Every row comes from one small tree of marks. Brackets hold a mark, then the marks that hang from it, in the order of their numbers. Every link used is in the known rows. Which tree was each row made from?
Known rows:
(J796 J206): [ -7.3  13.6  13.3  -5.4  -4.6 -11.6 -30.3  13.5 -16.4   2.5   0.4   5.6
  -3.1  -9.8   1.2   9.9  -3.3]
(J800 (J796 J966)): [  7.8  20.0  -7.1 -18.2   5.4  -2.8 -25.7  -9.7  -2.2  -7.6  -4.8  23.3
  -5.3   0.9  33.7   7.4  -5.4]
(J800 (J753 J131)): [ -2.9   7.4   4.0  -6.7  13.6  -8.3 -12.4  -2.0  -2.3   5.5   2.0  -4.9
   8.1  -2.0   6.5  -1.1   8.9]
(J800 J753): [ -2.1  12.1   8.3  -8.3   5.7 -12.0 -10.9  -0.1 -12.0  -2.3  -7.3  -6.2
  -5.7   6.4   2.8   2.2   0.2]
(J800 (J753 J131) J796): [  6.8  18.4  -7.0 -23.5  16.0  -6.5 -23.8 -12.5   8.4   5.4  -9.1  19.9
   3.7   3.6  29.5  -1.2  10.5]
(J800 (J796 J206) J966): [ 11.9  29.3   6.1 -12.6  -2.3 -12.9 -25.9  -4.3 -16.8  28.4 -13.3  33.3
  -8.8   9.2  28.3  19.2   1.2]
(J796 J753): [  5.5  14.6  -3.7  -5.6  11.8 -13.7 -16.1   2.9  -2.2  -5.5   3.3   3.9
  -7.3  -2.6   9.3   7.8  -1.8]
(J796 J206 (J753 J131) J966): [ -5.1  36.5  10.8 -11.8  19.5 -28.1 -68.1  15.2 -27.0  -5.3  21.2   8.6
   2.3 -26.8  29.5  25.4  -6.7]
(J131 J206): [ 17.9   2.3  10.5  14.9 -12.1   2.3  12.7   4.0   7.6 -11.4  26.9  -4.0
   0.2   9.4 -12.2  -0.9 -14.2]
(J206 J966): [ -1.5  13.8  -1.5  11.2  -7.1   5.7 -10.1  -4.2   2.3  -3.6  13.4   0.8
   8.1  -2.6   9.6   1.8   4.5]
(J800 J753 J796 J966): [ 14.7  31.8   5.0 -17.1   6.8 -16.9 -15.8 -13.6 -17.4  24.3 -20.6  23.1
 -12.4  22.2  30.4  14.3   3.7]
(J796 (J753 J131) J966): [  2.2  22.7  -2.5  -6.3  24.1 -16.6 -37.9   1.7 -10.5  -7.9  21.2   2.9
   5.2 -17.2  28.4  15.6  -3.4]
(J796 J206 J753): [ -1.9  28.3   9.8 -11.1   7.3 -25.1 -46.3  16.4 -18.6  -2.5   3.5   9.6
 -10.4 -12.2  10.5  17.7  -5.0]
(J131 J206 J966): [ 24.7  -1.5  15.0  28.5 -18.3 -13.0  26.9   4.3   5.7 -18.9  38.4 -11.0
   0.4  11.8   1.5   6.0 -21.0]
(J753 (J131 J206 J966)): [16.2 -8.0  4.3 22.1 -1.7 -4.0 16.9  0.0 18.2 -1.9 39.9 -5.8 19.8 -3.4
  6.4 -0.2 -2.5]
(J753 J131 J206 J966): [ 26.4  -3.3  -3.5   0.6  27.1  10.4  11.5 -18.7  49.2  46.9  22.5   8.1
  32.4 -26.7  11.3   4.6  42.5]
(J753 J131): [ -1.2  -6.9  -6.1   2.0  11.3   5.2  -2.1  -2.9  14.1  11.4  13.1   1.7
  19.5 -11.7   5.2  -4.4  12.2]
(J796 J206 (J753 J966)): [ 10.6  28.5  10.7  -9.1  16.2 -26.0 -40.1   9.8  -9.8  11.1   9.0   8.9
  -5.0 -17.0  13.3  21.6   4.1]

Write each row's tree:
[ 10.0  29.4   3.0 -10.7  18.3 -15.9 -33.2  -0.7  -5.0  -4.9  13.1   6.9
  -4.8 -14.9  26.2  21.1   0.4] => (J796 (J753 J206) J966)
[  4.2  16.3  11.6   1.2  12.1 -15.0  -5.7  -5.2 -17.9  32.3  -0.5  -0.7
   5.6   8.7  10.9  11.3  10.6] => (J800 (J753 J131) J966)
[  7.5   5.6  -5.7   5.5   9.4  15.4  -4.5 -12.0  38.1  24.5  23.8   9.8
  30.2 -21.7  14.0   0.3  32.9] => (J753 J131 (J206 J966))
[  9.2  24.7  -1.4  -9.3  26.0 -12.2 -34.8  -2.7   5.0   3.0  22.1   8.2
   8.9 -22.8  30.0  17.9   8.9] => (J796 (J753 J131 J206) J966)
[10.5  1.5  0.5 17.8 -0.7  9.8  1.9 -2.2 20.5  1.4 38.5 -0.4 23.5 -6.4
  1.5 -4.1  4.6] => (J753 (J131 (J206 J966)))
[ 17.1  10.2  -7.2  -2.2  28.6 -10.8 -11.2  -5.7  16.5  16.3  18.0   4.4
  11.9 -15.4  15.9   8.7  15.9] => (J796 (J753 J131 J966))
[ 28.9  -4.6   2.4  15.4  15.6   5.6  15.8  -9.5  32.3  23.2  40.0  -2.2
  27.4 -11.9   0.7   0.6  15.4] => (J753 (J131 J206) J966)
[ 20.8  29.9  -5.7 -12.8   9.2 -14.3 -16.1 -11.4  -6.9  22.6 -11.3  32.0
 -11.9  14.4  34.2  17.6   2.1] => (J800 (J796 J753) J966)
[  7.9  27.5  -7.0 -23.5  13.1 -13.1 -44.9  -0.3   4.1   3.3  -2.3  32.7
  -2.2  -8.6  33.0  10.2   4.1] => (J800 (J796 J206 (J753 J131)))
[ 25.8  31.2  -5.1 -14.8  10.7 -11.3 -13.9 -14.5   4.0  30.4 -10.5  35.8
  -9.4  10.2  35.2  19.4  10.7] => (J800 (J796 (J753 J206)) J966)
[ 17.4  27.7  -8.8 -16.1  15.1  -8.7 -33.8  -7.8   5.6  -9.9  13.2  25.6
  -0.5  -3.3  38.8  10.6  -5.5] => (J800 (J796 (J753 (J131 J206)) J966))
[ 10.8  23.9   2.6   1.0  18.1 -15.5 -31.7   3.6  -6.8 -13.7  34.3   0.9
   5.4 -12.4  22.5  14.9 -10.6] => (J796 (J753 (J131 J206)) J966)
[ 25.9  20.9  -5.0 -24.4  27.0  -2.9 -14.4 -23.2  32.6  30.2  -2.7  24.4
  12.6  -7.1  33.7   5.2  31.8] => (J800 (J753 J131 J206 J966) J796)
[ 13.5  -6.8  -1.5   7.5   9.9   0.6  12.3  -9.0  35.1  21.9  22.4   4.3
  24.7 -18.0  17.1   4.0  24.8] => (J753 (J131 J966) J206)
[ -3.7  32.9   4.5  -2.0  10.2 -17.5 -55.0  11.3  -7.1   2.5  22.0  11.5
   9.1 -22.2  20.7  15.9   6.8] => (J796 (J206 J966) (J753 J131))
[ 4.0  9.5  5.0 -9.7 15.6 -3.9 -9.1 -6.5 13.4 16.6  3.0  0.1 11.5 -7.6
  7.9  1.4 21.0] => (J800 (J753 J131 J206))
[ 5.2 13.2  8.7  4.4  5.3 -5.2 -9.6 -1.5  2.4 -1.3 19.7 -6.7 10.8  1.9
  3.7 -0.8  3.5] => (J800 (J753 (J131 (J206 J966))))
[ 14.9  24.3  -2.1 -12.5   7.6  -3.2 -21.0 -12.0  12.8  -1.6   8.7  18.1
   6.3   7.5  26.8  -0.9   5.2] => (J800 (J753 (J131 (J206 J966))) J796)
[ 21.5  17.3 -11.2  -9.9   9.9  -9.5 -14.5  -8.3  18.0  -5.0  10.7  24.8
   0.1   2.1  32.7   5.3  -0.6] => (J800 (J796 (J753 (J131 J206 J966))))
[  6.7  39.8  -0.2 -25.8  10.7 -20.4 -58.2   1.5 -15.3  -9.7  -2.5  30.1
 -12.4  -7.7  41.1  19.8  -9.0] => (J800 (J796 J206 J753 J966))
[  0.4   5.5   6.1   0.0  10.5 -15.9  -5.5  -1.9  -3.2   2.0   7.4  -8.4
   8.2  -0.7  13.1   2.3   5.5] => (J800 (J753 (J131 J966)))
[  4.2  21.0   8.7  -5.8   4.4  -4.9 -12.6  -6.5   4.6   6.9   0.2  -0.8
   1.9  -0.8   9.0   5.4  14.8] => (J800 (J753 (J206 J966)))
[ 11.8  23.1  -3.3  -3.2  10.4  -6.5 -17.9  -3.5  14.5   3.8  10.6   9.6
   0.1  -9.4  15.6  11.2  12.8] => (J796 (J753 (J206 J966)))
